What can hang from each mark:
J_416: J_122 J_729 J_949
J_741: J_416
J_51: J_775
J_729: J_122 J_741
J_122: J_51 J_416 J_981
J_33: J_122
J_949: J_416

Every row comes from one small tree of marks. Brackets hold a mark, then the marks that hang from it, in the order of their numbers. Every link used is in the known rows. Which tree was each row made from?
Known rows:
{J_416 {J_122 J_981} J_729 J_949}: [  6  -7  -5  13  14   0  12  -9 -15  -2   0   5  16 -10  -1 -11   8  11]
{J_416 {J_122 J_51} J_729}: [ 16 -14  11   7   7   8   2  -4 -16  -1   5   8   6  -2  -6  -4   4   0]
{J_741 J_416}: [-13 -11  -6   4   3  -5  -7   6   5   0   5   8 -12   0  -4   8  -3   4]
{J_949 {J_416 {J_122 J_981} J_729}}: [ -6  -8  -2  14  -4  16   2  -5  -6  10  15  -1   1  -3  -6 -10   0   3]
{J_729 J_122}: [-17  13  -5   2 -11   2 -15  18  13  13   2   9  -7   0  -9  16 -10  -3]
{J_949 {J_416 {J_729 {J_122 J_51} J_741}}}: [  7  14   7  -8 -15  -3 -27  10  -2  24  11   3 -17   3  -7   1 -15 -29]
{J_729 {J_741 {J_416 J_122}}}: [-10 -11  -3   4  -9  17   6   7  13  -4  10   1 -33  10   2 -17  15  -6]
{J_729 {J_122 J_416} J_741}: [-14  28  -1  -5 -19  13  -1  14  25   0  -6  -1 -12  17  -5   0  -1  -9]
{J_949 {J_416 {J_122 J_981} {J_729 J_741}}}: [ -5   1  -3   8 -10  20   2  -2   1  11  18  -5 -14   3  -3 -21  10  -6]
{J_741 {J_416 J_122}}: [-12 -20  -2  10  -2  12   5   3   7  -5   5   5 -18   3   0  -5   5   4]
{J_949 {J_416 {J_729 J_122 J_741}}}: [ -8  17  -2   4 -17   1 -18  13   2  28  14   6 -30   2  -7  -3 -12 -33]
{J_122 {J_51 J_775} {J_416 J_949} J_981}: [  8  -1   6 -11  13 -18   7 -13  -4 -18 -21 -12  34  -9   9  23   0  24]
{J_729 J_122 {J_741 {J_416 J_949}}}: [ -9  10 -10  -8  -6 -16 -14  13  10   6  -3   6 -26   3   4   0  -5 -16]
{J_416 {J_122 J_51} J_729 J_949}: [ 26 -16   4   8  17 -11   1  -6 -22  -2   1  12  13  -8  -5  -1   3  -1]
{J_33 J_122}: [-12   0  -7   6  -4   7  -1   7   7  12  13  -5  -5  -5  -3  18  -6  -5]
{J_949 {J_416 J_122}}: [-12 -12 -12  17  -6  12  -6  12  12  13  22   6 -16   0 -11  10   0  -3]
{J_33 {J_122 J_981}}: [-16   6  -7  -2  -5  12   2   2   9   8   8 -14  12  -5   1  12  -3  11]
{J_741 {J_416 {J_729 J_122} J_949}}: [  1  -2   1   4   6 -22  -7  -2 -17   6  -9  13 -11  -7   4  -2 -16 -18]
{J_729 {J_741 {J_416 {J_122 J_981}}}}: [-15  -5  -3  -3  -9  21   8   1  15  -9   5  -9 -17  10   6 -24  17  10]

Write each row's tree:
[ 15 -17  -2  -7   5  -7  -2   4   3 -10   3   2 -14   4   4  -8  11  -3]	{J_729 {J_741 {J_416 {J_122 J_51} J_949}}}
[ -1   2  16 -14  -5  12  16 -16   2 -11 -16 -30  25  -3  16  20  -5  12]	{J_33 {J_122 {J_51 J_775} J_416 J_981}}
[ -7  14   7 -28 -16   5 -18   7  15  -1  -6 -11  -4  11   6  -7  -6   5]	{J_729 {J_122 J_51 J_981} {J_741 J_416}}
[  0  -4  -4  17  -9  14   0   4  -1  16  23   6 -30   3  -7 -16   7 -23]	{J_949 {J_416 J_122 {J_729 J_741}}}
[ -3   4   1  -4   4 -16  -5  -7 -14   2 -14   3   5  -7   9  -8 -14  -2]	{J_741 {J_416 {J_729 {J_122 J_981}} J_949}}
[ 11  10  -4   8  10 -11  11  -3  -6  -5  -4   9   0   2  -4  -7   7  -9]	{J_122 {J_416 {J_729 J_741} J_949}}
[ 11   4  -2 -12  13 -13  -1  -4   4 -17 -12  -4  43   2  -5  17  -1  32]	{J_122 J_51 {J_416 J_949} J_981}
[ 22 -11   5   1  16  -4   4 -12 -20  -8  -3   2  29  -9   0  -7   5  15]	{J_416 {J_122 J_51 J_981} J_729 J_949}
[ -9   2   8   4  -5  -2  -6  -1 -10   9  -6   9 -17  -1   2  -5 -16 -18]	{J_741 {J_416 {J_729 J_122}}}
[ -6  -8 -10  -4   1   3   7   0   9 -10   2  -6 -10   4   8 -19  16  10]	{J_729 {J_741 {J_416 {J_122 J_981} J_949}}}
[ 21   3   7  -6  18 -14   5 -15 -16 -15 -16   0  45  -2  -2   3  -4  21]	{J_122 J_51 {J_416 J_729 J_949} J_981}
[  6   6  -3   6  16 -10  13 -13 -11 -11 -13   3  32  -2  -2  -2   0  18]	{J_122 {J_416 J_729 J_949} J_981}
[  3 -23   7  -2   1   8  -3   0   3 -10   3   2  -4   5  -1   1   3   8]	{J_741 {J_416 {J_122 J_51}}}
[  0   2   2 -14  -3   9  -6   0   4   4   5 -17  25  -4   1  17  -7  15]	{J_33 {J_122 J_51 J_981}}
[ -1  20  17 -16 -18   4   0   4  12  -5 -17 -12  -8   7   9  12  -1 -13]	{J_729 {J_122 {J_51 J_775} J_416} J_741}
[-13  11  -3  -3  -7  21  15  -5  15  -7  -4 -19  22   6   2   9  -3  16]	{J_33 {J_122 J_416 J_981}}
[  2  -1   1  14  -3  17  11   1  -4   5  12   6 -21   3  -5 -22  16 -15]	{J_416 J_122 {J_729 J_741}}
[ -6  17  -7   2  -2 -10  -2   9  12  -2 -13   7   9   4  -6  17 -10   1]	{J_729 {J_122 {J_416 J_949}}}
[  7  15  -5   0   9  -7  13  -9  -4 -10  -8   0  17   4   0 -14  10   7]	{J_122 {J_416 {J_729 J_741} J_949} J_981}
[ 12  -6   6  -4  14 -23   5  -7  -5 -14 -17  -2  19 -10   5  30  -2   7]	{J_122 {J_51 J_775} {J_416 J_949}}
[ -3  -4 -13  -2   7 -20  -6   9   6   1   5   8 -21  -1   1   1   5  -7]	{J_729 {J_741 {J_416 J_949}}}
[ 19  15   5 -11   1 -20 -16   6 -11  11  -3   9  -2  -3  -2  -1  -7 -21]	{J_416 {J_729 {J_122 J_51} J_741} J_949}
[ -3 -15   8  -2  -6   7  -4  -5   2   4   6 -15   5 -10   6  15   1  10]	{J_949 {J_416 {J_122 {J_51 J_775} J_981}}}
[  8 -23  -1  16  14  -8  11 -10 -19  -5  -1  13 -10  -7   3 -13   2  -7]	{J_741 {J_416 J_122 J_729 J_949}}
